Known rows, with every way that one mark hangs from another:
[A [Z [S M]]]: [  2.4 -15.1 -11.7  -2.1   2.9   6.7  23.4   0.8  12.3 -17.0  -1.0  12.3
  -6.3   7.7 -20.6  -6.4  15.1  -1.9  -9.9  27.0 -31.6  10.4   8.3  -0.1]
[L Z]: [ 18.3 -14.0  -3.0 -12.3  16.5   3.3  -0.2   3.3  14.8 -23.6  14.8   5.2
  -1.8  -4.4 -18.1  -4.7   7.9 -13.5  -3.2  16.9 -33.3  16.4  -3.9  -3.1]
[A [Z [S [X Q]]]]: [  0.2 -21.2 -15.6  -0.1   4.9  10.2  29.9   0.1   9.4 -16.4   7.9  21.8
   2.2   2.3 -24.5  -6.1  14.0  -1.5  -6.8  26.2 -32.6  11.7   7.3   7.4]
[Q [Z S]]: [  3.3 -22.9 -15.6   8.9  13.9  -3.8  12.3  -1.4   6.8 -13.1   7.6   2.3
  -1.9   2.7 -15.2  -2.9   7.3  16.2  -7.0   5.1 -28.4  12.7   3.5   0.3]
[G [S M Z]]: [ -0.4  -7.7  -9.7  -7.7   4.0   7.1  21.2  -2.5  14.4 -26.5  26.6  -7.8
  -5.6   0.6 -19.8 -15.7  12.8  -5.9  -4.8  26.6 -20.8  10.6   3.2  15.2]
[S G M [Z A]]: [ -6.1 -13.0 -16.1   5.9  13.4  -0.2  46.9  -1.1  21.8 -24.9   8.2   7.0
   4.0   3.3 -21.5 -17.9  -5.8  -1.0   3.9  22.0 -13.5   2.3  15.4 -16.4]
[Z A [S X]]: [  0.2 -48.2  -7.4  -3.0  13.8   1.6  24.5  -3.2  19.1  -6.8  17.7 -24.1
  -1.7   0.6 -25.3  -7.9  10.1   9.7 -12.9   2.1 -31.7   6.8   4.7   9.3]
[G S]: [  2.9 -11.3  -7.7 -14.9   3.8  10.8   9.2  -3.5  11.0 -23.4  23.0 -28.1
  -5.5   5.8 -16.5  -9.7  16.2  -5.4 -10.9  19.5 -28.6  12.8  -1.6  21.5]
[S G [X [Q U Z]]]: [-12.0 -14.9 -27.1   2.5  20.6   1.1  43.1  -1.7  11.2 -21.0  15.1  24.8
  19.7  -5.3 -22.6 -12.9  -8.7   9.8  13.4  19.0 -17.5   9.8  12.3  10.3]
[G [S X Z]]: [ -1.3 -13.1 -13.0  -4.4   3.9  13.3  26.7  -5.1  11.1 -23.5  39.2   2.7
   2.6  -6.8 -21.8 -17.4   9.4  -5.0  -3.1  26.6 -22.8  12.4   0.0  16.2]
[L [Z A [S M]]]: [ 17.2 -44.9   2.3  -8.0  18.0  -1.8   9.1   2.4  21.9 -15.7  15.3  -8.1
  -6.0   0.5 -27.0  -3.1  11.6  -5.8 -12.2   5.2 -33.6  12.3   1.3   1.9]
[Q U [Z A S]]: [ -6.3 -51.6 -16.8   5.3  14.9  -2.6  15.0  -6.2  17.8   1.1   7.3 -14.5
  -0.6  -5.4 -32.4   1.3  10.7  27.1  -6.5   8.9 -28.1  11.2  14.4   0.0]
[Z [S G]]: [  4.7 -25.2 -11.5  -2.9  11.4  -2.9  23.5   0.0  15.9 -18.8   6.1 -13.5
   0.6  14.2 -16.0  -6.9  -1.0   1.4  -8.3   1.0 -28.1   8.4   7.4  -4.8]
[L [Z S]]: [ 20.8 -31.2  -0.9  -8.7  16.1  -0.5   2.5   3.4  16.0 -19.5  16.5   2.8
  -3.0   0.1 -21.9  -2.3   7.8 -10.1  -8.9   6.5 -35.3  15.9  -2.2  -2.5]
[Z A [S G [X Q]]]: [ -3.6 -53.3 -12.3   0.7  17.8  -0.2  41.7  -2.5  18.9 -12.4  16.5 -17.9
   8.1   7.4 -28.0  -7.5   2.6   7.4  -8.7  -2.1 -26.5   5.2  10.8  11.9]
[Q [Z [S M]]]: [  1.6 -20.2 -14.9   8.3  15.0  -7.1  14.4   0.1   9.1 -14.1   5.3   6.4
  -4.3   2.2 -14.1  -5.5   7.2  16.5  -5.2   7.4 -25.5  11.6   5.2   3.5]
[G [S M X Z]]: [ -3.8  -7.6 -12.1  -5.6   5.7   8.6  29.7  -3.5  14.1 -25.2  35.0   7.9
  -0.9  -7.1 -20.5 -20.9   8.5  -4.0  -0.3  30.1 -19.1  10.7   2.0  20.9]
[Q U]: [ -5.0  -9.4 -15.7 -17.0  12.1   3.0   2.0  -2.1  19.0 -13.1   2.0 -16.6
  -3.1  -8.1 -23.0  -6.5   7.7   6.3   3.6  24.6 -28.0  12.1   9.4  -1.6]
[G [S M X [Z A]]]: [ -5.0 -20.7 -10.3  -4.9   6.0   9.8  32.7  -5.2  16.4 -21.4  36.6  -3.0
  -1.2  -6.5 -24.8 -19.6  11.9  -1.7  -4.0  28.4 -19.6   8.7   3.2  21.6]
[S G]: [  0.4  -0.7 -15.9  -5.5  12.2   2.8  25.3  -0.7  13.8 -25.8   2.1  -8.4
   4.9  11.0 -11.0 -11.6  -4.9  -4.1   0.5  15.5 -23.2   8.0   6.6  -8.8]
[L [Z A S]]: [ 18.9 -48.3   1.7  -7.7  17.0   1.3   7.8   1.4  20.0 -14.3  17.6 -11.4
  -3.6   1.4 -27.8  -0.1  11.1  -6.6 -13.9   3.5 -36.5  13.6  -0.3  -1.0]
[G [S X [Z A]]]: [ -2.5 -25.6 -11.6  -3.4   4.3  13.9  30.5  -6.8  13.3 -19.4  39.9  -8.6
   2.0  -5.5 -26.3 -15.7  11.7  -2.2  -6.7  24.9 -23.4  10.3   1.3  17.7]

Rows:
[-15.3  -4.3 -22.5  -8.5  22.0  -3.9  43.8   1.5  19.0 -25.5   9.0  22.6
  13.1  -4.7 -20.6 -20.2  -8.0   3.7  16.9  24.4 -13.5   6.6  14.4  16.9] => [S G M [X [Q U]]]
[ -1.1 -15.6 -15.8   2.3   4.2   7.1  39.0  -0.3  13.3 -18.1   4.3  28.2
   2.0   7.2 -22.0 -11.5   5.8  -2.0  -5.7  28.7 -27.6   9.0  10.5  -0.8] => [A [Z [S G M X]]]
[ -5.3 -17.9 -16.3   4.7  12.4   8.9  34.4  -4.4  15.6 -16.3  28.7  14.4
   6.8 -17.2 -24.6 -17.4   2.3   2.1   4.9  25.0 -21.9   7.6   4.6  -5.3] => [S X [Z A]]
[ -4.2 -44.7  -9.6   0.0  15.9  -3.9  41.5  -2.3  23.6 -11.9  12.3 -14.7
   1.0   7.7 -24.4 -13.9   0.8   8.5  -8.8   3.5 -24.0   3.0  11.1   7.3] => [Z A [S G M X]]
[ -6.8 -31.8 -22.4  -0.9  20.4  -4.5  22.2   0.5  10.8 -16.2   4.7   1.8
  10.0  -1.1 -27.7   0.6   5.9  14.8   4.1   7.1 -23.5  12.5  14.3  14.7] => [X [Q U [Z [S G]]]]
[ 15.5 -49.6  -2.5  -2.9  18.1   1.3  23.9   0.0  20.9 -15.0  23.0   1.9
   4.4   1.0 -28.9  -5.4   2.4  -6.4  -9.8   5.0 -32.3  11.9   1.7  -1.1] => [L [Z A [S G X]]]
[ -4.4   4.1 -18.9   4.0  12.7  -2.2  42.4   1.2  18.3 -30.0   8.0  21.1
   4.8   2.3 -16.2 -19.6  -9.5  -4.3   9.7  25.3 -12.8   4.8  13.8 -17.4] => [S G M Z]
[ -1.9 -20.1 -18.3  12.6  16.4  -7.0  30.2  -1.2   9.8 -14.7  10.7  20.4
   3.6   2.4 -14.6 -10.7  -1.8  17.1  -0.9   8.9 -21.7  10.1   7.6   2.5] => [Q [Z [S G M X]]]
[-11.4   1.6 -20.6  -6.0  21.7  -3.5  45.7   3.0  15.1 -30.1  10.4  23.8
  12.4  -0.9 -14.7 -21.5  -8.3   0.4  14.3  20.9 -13.9   5.9  10.1  17.1] => [S G M [X Q]]
[ -1.8 -31.6 -14.0  -7.8  16.3  -2.2  19.3   0.3  15.1 -14.4  14.7  -1.5
   3.4  -4.1 -23.4  -7.8   5.9   7.6  -1.6   5.8 -29.4  11.3   6.6  16.1] => [Z [S [X [Q U]]]]
[ -2.5 -43.5  -6.2  -4.4  15.2  -3.4  26.9  -1.6  22.3  -8.8  14.1 -18.7
  -5.3   0.3 -24.0 -12.0  10.0  10.4 -10.2   4.8 -28.0   5.2   6.9  13.3] => [Z A [S M X]]
[ -3.1 -34.2 -19.3   3.6  14.2  -4.5   9.7  -3.8  14.4  -4.0   5.8   0.8
   0.2  -5.7 -27.1  -0.7   6.7  24.1  -1.5  12.0 -27.2  13.7  12.6  -1.4] => [Q U [Z S]]
[ -2.5 -20.6 -17.5   8.3  11.0   6.3  42.9  -3.5  17.6 -22.6  14.1  -0.1
   9.1   3.7 -22.9 -12.1  -5.4  -2.3   1.0  18.1 -18.9   4.8  12.7 -22.5] => [S G [Z A]]
[  2.0 -50.2  -8.0  -0.5  12.7  -0.4  30.3  -3.0  20.9 -11.2   7.7 -33.8
  -0.6  15.2 -24.2  -4.6   4.6   6.3 -15.8  -3.1 -29.6   4.9  10.4  -2.3] => [Z A [S G]]
[ 16.2 -46.2   0.0  -5.2  18.5  -2.5  19.5   2.2  23.2 -17.3  14.6  -5.5
  -1.3   5.5 -27.3  -4.5   5.4  -7.2 -11.3   3.9 -31.0  10.9   4.3  -2.4] => [L [Z A [S G M]]]
[ -6.8   7.1 -17.5   1.1  14.2   0.2  33.6   0.6  16.1 -24.3  21.6  36.1
   2.5 -18.1 -17.1 -24.8  -1.7   0.5  13.2  32.2 -15.7   7.6   5.8  -1.2] => [S M X Z]
[ -1.3 -49.9 -10.3   1.2  14.0   0.6  38.5  -4.2  20.5  -9.6  16.9 -19.1
   4.1   7.9 -25.5  -9.9   0.6   7.7 -11.3   0.2 -27.6   4.7   9.1   2.6] => [Z A [S G X]]
[-11.0 -13.0 -19.8   8.9  15.6   1.0  59.1  -2.6  22.0 -22.9  21.3  28.3
  11.0  -6.7 -23.2 -25.3 -11.1   2.1  10.4  27.8 -11.0   2.1  13.9  -8.2] => [S G M X [Z A]]
[-10.5 -20.9 -21.3  -3.7  20.2   3.2  24.8  -1.9  11.1 -13.9  17.0  10.8
  10.6 -15.9 -25.4  -9.5   6.2  13.7   8.9  19.5 -23.5  11.6   6.9  20.4] => [S [X [Q U [Z A]]]]
[ -8.1 -18.4 -22.1  -5.2  20.7  -0.9  13.2   0.9   8.9 -17.7   4.0   2.2
   7.5  -8.2 -25.1  -0.2  10.5  14.1   8.0  14.8 -23.9  13.8  11.2  17.4] => [X [Q U Z]]
[ -5.1 -10.3 -10.9 -14.4  10.2   6.0  23.9  -0.9  11.9 -26.4  28.1  -5.9
  -0.1  -1.5 -19.2 -16.6  13.5  -2.8  -2.1  23.0 -21.8  11.3   1.0  40.0] => [G [S M [X Q]]]
[ -9.3 -11.2 -14.9   2.7  14.8   2.0  38.2  -1.7  19.5 -19.0  23.4  21.7
   2.0 -17.4 -22.9 -22.9   2.1   4.0   8.4  29.1 -16.3   5.2   7.7   0.2] => [S M X [Z A]]
[ -9.2 -30.9 -20.5  -3.7  21.1   0.2  16.6  -0.7  11.3 -13.7   4.9  -9.3
   7.0  -7.6 -29.4   1.2  13.2  16.0   4.3  12.6 -24.6  12.1  12.4  18.3] => [X [Q U [Z A]]]
[  0.6 -19.3 -16.2   3.4   2.8  10.6  37.4  -1.6  11.1 -16.6   7.0  24.0
   3.8   7.4 -22.6  -8.8   6.2  -2.6  -7.6  27.1 -30.8  10.2   9.2  -3.8] => [A [Z [S G X]]]
[ -7.6 -20.0 -21.2  10.9  12.8   7.5  54.7  -5.2  17.6 -20.1  26.7  20.6
  15.8  -6.5 -24.5 -20.1 -10.9   0.4   7.0  23.2 -16.3   4.4  10.6 -13.8] => [S G X [Z A]]
[ -5.9  -3.1 -23.7   9.3  12.2   6.0  50.2  -3.2  13.9 -25.6  25.6  36.0
  16.2  -7.3 -19.3 -21.8 -14.7  -2.9  11.6  26.1 -15.6   7.0   8.7 -16.1] => [S G X Z]
[ -6.6 -15.7 -19.0  -0.6  20.2   3.1  26.1  -0.6   7.8 -17.9  18.3  12.3
   9.8 -11.3 -19.6 -11.0   6.6   9.4   6.0  16.8 -24.0  11.2   2.9  21.3] => [S [X [Q [Z A]]]]
[  0.9 -24.5 -13.6  -0.7  13.1  -2.0  31.3  -1.1  15.2 -17.4  13.9   1.1
   5.4   7.0 -17.3 -12.4  -4.8   3.6  -4.3   5.2 -26.8   8.5   6.5   0.8] => [Z [S G X]]
[ -5.1 -20.7 -16.0  -6.9   7.3  12.1  29.0  -4.3  12.0 -22.9  38.6   2.9
   7.2  -9.9 -28.5 -14.1  10.6  -2.2   1.1  26.7 -21.5  12.8   4.7  25.6] => [G [S [X [Q U]] Z]]
[  1.5 -17.9 -14.4   0.2   2.8  10.8  27.0  -0.8  10.3 -15.2   8.0  20.3
  -0.1   2.4 -22.8  -7.4  12.6  -1.8  -8.7  27.8 -33.3  11.6   6.1   1.1] => [A [Z [S X]]]
[ -4.3 -25.9 -12.9  -9.5  18.0  -6.7  21.9   2.2  17.9 -16.6  11.4   4.2
  -0.1  -4.0 -22.6 -11.3   5.6   8.6   1.2   8.5 -25.8   9.7   8.8  20.3] => [Z [S M [X [Q U]]]]
[ -0.5 -28.9 -15.8  -1.6  16.6  -2.8  34.5   0.6  13.7 -20.2  15.0   3.9
   9.2   6.4 -19.8 -10.1  -3.7   3.8  -1.6   2.3 -25.9   8.8   7.8   9.5] => [Z [S G [X Q]]]
[ 14.8 -51.8  -1.7  -6.7  20.2   1.4  15.9   1.5  18.8 -14.9  24.2  -0.9
   2.3  -4.4 -30.9  -2.7  10.2  -5.5  -9.0   3.8 -34.2  13.7  -0.2   9.7] => [L [Z A [S [X Q]]]]
[ -9.5   4.5 -22.1   7.3  15.0  -0.9  54.3  -0.5  18.3 -28.4  20.3  43.0
  11.5  -8.2 -17.1 -27.2 -15.0  -1.2  15.6  30.6 -10.5   4.6  11.8 -10.6] => [S G M X Z]
[ -3.6 -26.3 -13.0  -6.7  10.0  10.7  25.0  -4.6   8.6 -20.0  33.3 -12.7
   4.3  -1.4 -23.2 -10.9  15.3   3.1  -6.3  18.2 -24.9  12.6   0.2  36.6] => [G [S [X [Q [Z A]]]]]
[  1.0 -43.3  -4.0  -6.5  13.8  -4.2  18.8  -0.5  22.3 -10.6   5.2 -33.4
 -10.1   7.4 -23.3  -6.6  13.7   8.7 -14.1   0.6 -29.5   5.4   8.2   8.3] => [Z A [S M]]
